In the rows, 128 means zero.
Known rows, with every step that occurs
vodefen -> zudaf -> tuzir -> forugi -> gigo: [141 118 101 117 153 111 129  51 148  72 179 111  89 114 114 125  99 116
 158 129 117  82  98  30  48 104 140 133]
sagol -> tuzir -> zudaf: [ 98 133 142 140  96 103 121 101 151  88 159 135 102  87 150 109 107  96
 153 131 120 110 109  97  79 135 138 107]
sagol -> vodefen -> ridep: [131 104 138 132 129  81 107  99 134 109 143 139 124 124 137  86 125 127
  89 150 115 115 119 119 127 114 149 135]
tevuz -> zudaf -> tuzir -> forugi: [138 123 125 151 105 115 100  58 140  75 152 100  90 117  98 125  95 147
 161 117 112 108 104  85  49 108 140 114]
vodefen -> sagol -> tevuz -> zudaf -> tuzir -> forugi -> gigo: [178  97 105 136 139  97 118  37 126  72 131  98  69 105 105  92  94 134
 213 126 114  90  97  52  63 125 135 122]
sagol -> bubi: [161 102 144 131 117 104 116 108 144  98 157 134 110 107 162 120  99  94
 155 146 122 100 108 112 100 119 138 125]
tevuz -> zudaf: [166 111 144 145 105 104  96  82 139 118 160 122  98 122 113 116  94 122
 144 106 121 109 108 105  84 121 135 109]
vodefen -> sagol -> tuzir -> forugi -> tevuz -> zudaf: [136 108 113 119 121 101 121  49 140  69 111 113  77  92 116  99  98 123
 182 133 113  92 107 112  41 131 143  98]
zudaf -> tuzir -> forugi -> gigo: [149 112 116 132 145  99 128  47 147  72 161  98  96 116 120 127 112 144
 168 136 117  89 101  69  80  95 141 140]
gigo -> forugi -> vodefen -> zudaf -> tuzir: [ 70 112 105 126 121 112 112 110 143 113 166 127 101 103 105 105  76 115
 146 121 102 122 101  59  49 115 129 123]
tevuz -> sagol -> tuzir -> forugi -> vodefen -> ridep: [132 105 101 138 132  78 101 104 145  44 127 121  92  97 122 123 122 139
 113 149 101 111 125 108 110 106 132 112]
vodefen -> zudaf: [145 121 131 120 136 106 114 101 149 102 173 142 104 117 126 112  95  93
 124 111 121  94 105  74  70 130 132 120]
gigo -> forugi -> tuzir -> zudaf: [ 76 121 134 140 106  94 142  90 152 100 162 111 108 101 116 126 106 110
  89 110 110 106  87  94  62 123 135 117]
tuzir -> forugi -> vodefen -> sagol -> bubi: [155  88  97  96 157  92 114  99 143  74 117 135  91  97 149 103  98 126
 206 145 102  80  98  91  98 119 133 121]
sagol -> tevuz -> forugi -> gigo: [172 104 104 149 132  83 117  77 136  54 145 139 104 109 128 112 118 116
 117  97 131 101  97 104 113 112 132 134]
zudaf -> tuzir -> forugi -> tevuz -> sagol: [124 117 123 144 132  80 130  56 154  32 115 102  93 107  74 136 107 151
 103 138 111  86 119 100  36 110 131 118]
sagol -> tevuz -> zudaf -> tuzir -> forugi -> gigo: [161 108 110 157 124 102 116  39 132  76 143 100  80 109 106 115 109 139
 189 117 118 102  99  64  60 108 141 127]
vodefen -> sagol: [169 103 139 112 142  93 115  94 140 108 147 126  99 115 133  93  91 118
 159 130 116  89 106 102 104 137 127 121]
zudaf -> tuzir -> forugi -> vodefen -> sagol -> bubi: [129  87 100 106 139 101 116  97 140  76 116 119  90  92 141  98  89 133
 217 162 101  91  98  71  69 116 133 127]
nezir -> forugi: [167 111 141 111 123  79 120  86 151  70 162 124 111 125 141 114 116 129
 132  95 117  80 107 106  93 105 141 124]
foma -> ridep: [155 120 143 133 119 103 121  95 144 102 160 127 112 125 134 113 131 123
 142 140 127 114 102 110 104 139 136 130]
zudaf -> tuzir -> forugi -> vodefen: [105 112 105 129 138  97 111  87 147  81 124 116 100 106 115 115 111 160
 180 124 104 105 100  84  67 103 136 132]
sagol -> vodefen -> zudaf -> tuzir: [ 88 117 132 130 115 100 113  96 142 126 163 135 109 108 123  98  91 109
 130 142 110 101 100  58  55 119 139 131]
zudaf -> tuzir -> forugi -> tevuz: [107 121 123 132 137  96 138  57 151  55 110 108 101 106 104 115 117 148
 141 133 118  95 108 105  33 113 145 130]
zudaf -> tuzir -> forugi -> vodefen -> ridep -> foma: [135 111 107 119 137 105 118  96 133 101 110 116 102 119 114 105 146 157
 148 162 111 126 101  95  82 111 152 133]
forugi -> vodefen -> sagol: [148  92 120 100 149  82 109 110 142 122 121 135  98 108 127  84  95 131
 186 125 109  93 103  95 106 131 124 125]
vodefen -> zudaf -> tuzir -> forugi -> tevuz -> sagol: [119 122 111 132 141  89 130  62 157  32 134 116  86 106  67 137  94 124
  94 131 111  79 118  62   4 119 129 111]
vodefen -> ridep -> foma: [185 114 145 122 129 104 120 105 132 122 144 129 113 132 135 104 142 116
 106 158 128 123 110 125 116 129 150 126]
forugi -> vodefen -> zudaf -> tuzir: [ 94 111 115 118 127 104 112 117 146 123 149 135  98 107 111  99  87 114
 164 124 111 109 103  46  43 122 129 128]
zudaf -> tuzir -> forugi: [125 124 124 139 127 106 117  73 147  58 148 105 102 111 122 124 106 146
 153 129 112 100 100  93  66 108 139 128]
zudaf -> tuzir -> forugi -> tevuz -> ridep -> foma: [140 135 124 124 134 115 141  52 142 107 106 117  94 107  91 110 153 151
 170 162 126 113  95 116  37 136 161 129]
tevuz -> zudaf -> tuzir -> forugi -> vodefen: [116 108 106 138 115 106  95  73 140  97 128 108  89 111  92 115  98 163
 184 112 103 111  99  75  52 103 137 117]

Rows
[ 93 110 132 151  87 111 121  59 136 101 136 100 100 110  76 106  83 133
 127 123 116 128 116 112  28 114 141 111]	gigo -> forugi -> tevuz -> zudaf -> tuzir
[125 106 123 139 100  89 127  98 146  85 143 122 110 113 122 132 116 122
  68 104 122 102  77 117  76 107 134 128]	tevuz -> forugi -> tuzir
[125 117  88 109 166  98 110  93 153  76 144 144  93 110 115 117 109 128
 152  99 106  86  97  63  65 116 135 119]	tuzir -> forugi -> vodefen -> zudaf
[113 115  93 128 137  89 104 104 157  58 153 134  79  87 113 139  96 116
 140 125  98  87 108  63  65 114 122 103]	tevuz -> sagol -> tuzir -> forugi -> vodefen -> zudaf
[189 130 145 127 124 114 118  94 138 153 152 136 104 118 119 108 141 125
 162 149 130 119  95 125 106 146 150 124]	tevuz -> ridep -> foma
[108 112 130 137 132  94 133  73 148  85 134 121 114 109 110 112 106 123
 108 119 119 109 115 139  72 118 141 122]	gigo -> forugi -> tevuz
[150 100 141 144 124  63  99 100 138  87 147 131 115 123 108 108 113 133
  48 156 108 105 130 111 132 113 134 123]	tevuz -> sagol -> vodefen -> ridep
[119 130 145 153  92  86 113 104 154  64 166 128  94  85 121 131  96 101
 117 135 114 100 119  92  83 133 122  95]	tevuz -> sagol -> tuzir -> zudaf
[146 118 117 134 133  98 117  44 146  64 115 116  93 117  89 120 115 144
 135 103 119  93 110 115  44 115 148 108]	tuzir -> forugi -> tevuz -> zudaf
[ 98 127 142 145 101  76 133  87 158  57 127 130  93  83 102 123 107 101
 105 138 119  94 129 104  50 139 129  97]	forugi -> tevuz -> sagol -> tuzir -> zudaf
[ 97 124 121 140  94  88 133  96 150  64 142 132 108 103 112 129 116 113
  57  93 121 100  82  92  59 120 134 117]	tevuz -> forugi -> tuzir -> zudaf
[149 108 139 105 131  69 141  68 154  65 123 125 111 122 124 107 129 132
 123  95 122  77 115 117  57 109 148 125]	nezir -> forugi -> tevuz
[ 88 124 109 130 132 103 114  75 145  85 158 128 102 106 117 111 101 130
 133 136 103  88  93  53  46 109 144 126]	sagol -> vodefen -> zudaf -> tuzir -> forugi
[148  99  96 102 170  85 109  88 145  76 117 127  91 107 122  97 104 152
 185 118 101  83  97  90  99 121 130 123]	tuzir -> forugi -> vodefen -> sagol
[ 86 109 132 135 117  73 125  83 150  98 134 131 101 104  73 111  91 117
  77 150 109  85 119  62  23 122 131 120]	forugi -> tevuz -> sagol -> vodefen -> zudaf -> tuzir
[118 131 113 128 135 117 115  76 149  57 165 119  94 110 115 123  93 117
 140 121 112  91  97  54  37 117 137 122]	vodefen -> zudaf -> tuzir -> forugi
[ 93 111 121 146 128  66 124  54 151  56 107 109 101 103  77 127 113 162
  92 153 101  81 114  97  48 101 139 125]	zudaf -> tuzir -> forugi -> tevuz -> sagol -> vodefen
[ 94  95 111 116 121  99 111 112 140 116 145 125  94  82 147  88  81 117
 190 141  99 117 102 115 109 125 128 114]	gigo -> forugi -> vodefen -> sagol -> tuzir
[127 104 101 136 118 104  93  81 130  78 122 113  92 120  93  97 111 161
 147 128 107 131 116  80  64 104 144 119]	tevuz -> zudaf -> tuzir -> forugi -> vodefen -> ridep
[127 108 102 132 143  79 114  51 150  71 179 113  89 111  86 137  96 132
 108 147 100  69 105  23  67  95 132 128]	tevuz -> sagol -> vodefen -> zudaf -> tuzir -> forugi -> gigo
[147 109 108 129 115 114 103  81 124 112 116 109  91 125  91 106 135 160
 152 149 111 136 103  86  66 110 153 118]	tevuz -> zudaf -> tuzir -> forugi -> vodefen -> ridep -> foma
[170 128 142 118 134 102 139  77 143 147 114 138 103 114 102 100 154 126
 154 150 136 114 102 136  70 149 157 126]	forugi -> tevuz -> ridep -> foma
[145  94  97 108 132  83 100 111 137  80 119 146 102 109 114  92  93 139
 135 105 112  99  97 106 109 123 121 121]	tevuz -> forugi -> vodefen -> sagol
[111 111  99 122 149  95 124  50 147  93 174 118  97 111 116 115 108 127
 148 142 107  80  93  28  61  96 146 138]	sagol -> vodefen -> zudaf -> tuzir -> forugi -> gigo
[121 110  83 134 132  91 101 121 139  62 125 171  99  99 114 100 107 107
 116  76 118 109  95  79  69 131 126 119]	sagol -> tevuz -> forugi -> vodefen -> zudaf
[ 94 113 118 109 119  91 118 117 145 108 125 141  90  77 142  79  92 108
 201 134 108 103 105  80  86 145 127 106]	forugi -> vodefen -> sagol -> tuzir -> zudaf
[113 124 138 121 110 100 123 101 145  90 149 133  92  82 151  89  90  93
 178 139 115 100 107  88  83 151 131 102]	vodefen -> sagol -> tuzir -> zudaf
[103 107 118 142 132  64 121  60 142  36 101 111 107 112  76 110 126 160
  57 169 105  99 131 103  63 104 145 127]	zudaf -> tuzir -> forugi -> tevuz -> sagol -> vodefen -> ridep
[ 93 112  92 125 109 105 101 116 142  78 145 147 103 106  99 108  85 120
 116 103 115 116  97  57  45 111 126 123]	tevuz -> forugi -> vodefen -> zudaf -> tuzir
[106 123 118 132 129  96 136  62 154  54 118 120  97  89 139 118 127 124
 150 137 119  95 109 132  54 116 149 118]	sagol -> tuzir -> forugi -> tevuz
[140 114 117 118 135 101 119  77 144  66 142 117  87  89 156 107 100 122
 185 143 108  87  99 108  94 128 135 113]	vodefen -> sagol -> tuzir -> forugi
[141 104 144 147 120  65  99  96 147 103 155 128 110 114 107 124 103 135
  85 140 106  87 113 107 118 111 126 119]	tevuz -> sagol -> vodefen
[120 101  95 124 155  86 118  93 135  66  91 124  84  91 124  80 104 150
 216 125 102  97  95  77  68 133 128 131]	zudaf -> tuzir -> forugi -> vodefen -> sagol -> tevuz
[166 125 134 153 134  96 113  97 137 104 134 148 101 101 133  87 128 118
 172 121 128 117 105 122 101 153 139 128]	sagol -> tevuz -> ridep
[122 104  96 156 122  98  98  86 124  65  99 122  88 109 101  86 122 152
 164 121 109 134 114  83  62 118 142 122]	sagol -> tevuz -> zudaf -> tuzir -> forugi -> vodefen -> ridep
[103 104 136 139 111  95 135  92 148 121 164 102 109 109 129 129 106 117
  96 120 110 109  84 119  82 111 136 128]	gigo -> forugi -> tuzir
[126 109 111 128 128  98 132  73 155  24 134 121  86  95  92 142  88  99
 112 157 111  76 119  60   4 118 133 111]	vodefen -> zudaf -> tuzir -> forugi -> tevuz -> sagol -> bubi
[128 105 102 128 121  87  97 113 143  76 126 150 112 111 113 114 109 140
 115  92 117 111  99 115 104 107 129 125]	tevuz -> forugi -> vodefen
[181 100 131 139 122  93 103  90 126 104 127 130  85 107 120  81  88 113
 180 109 118 100 103  97  83 150 127 108]	vodefen -> sagol -> tevuz -> zudaf
[152 108 144 138 132  68 125  80 155  72 123 122 102 113  85 128 107 127
  82 129 120  87 127 120  70 124 127 117]	forugi -> tevuz -> sagol
[107  89 107 145 108 100 102  97 122 112 119 116  84  93  96  73  70 135
 203 117 100 130 101  83  66 135 123 113]	gigo -> forugi -> vodefen -> sagol -> tevuz -> zudaf -> tuzir
[143 121 126 151 116  89 107  82 154  40 160 112  89  92 126 148 106 128
 123 138 107  89 110 112  94 111 128 106]	tevuz -> sagol -> tuzir -> forugi
[147  99  91 117 172  78 114  93 138  63  93 139  86  96 130  86 115 143
 201 109 103  87  95  94  97 136 128 124]	tuzir -> forugi -> vodefen -> sagol -> tevuz
[120 103 142 140 130  54 119  79 150  95 116 130 111 110  88 116 113 136
  76 142 111  83 120 118  82 116 133 122]	forugi -> tevuz -> sagol -> vodefen
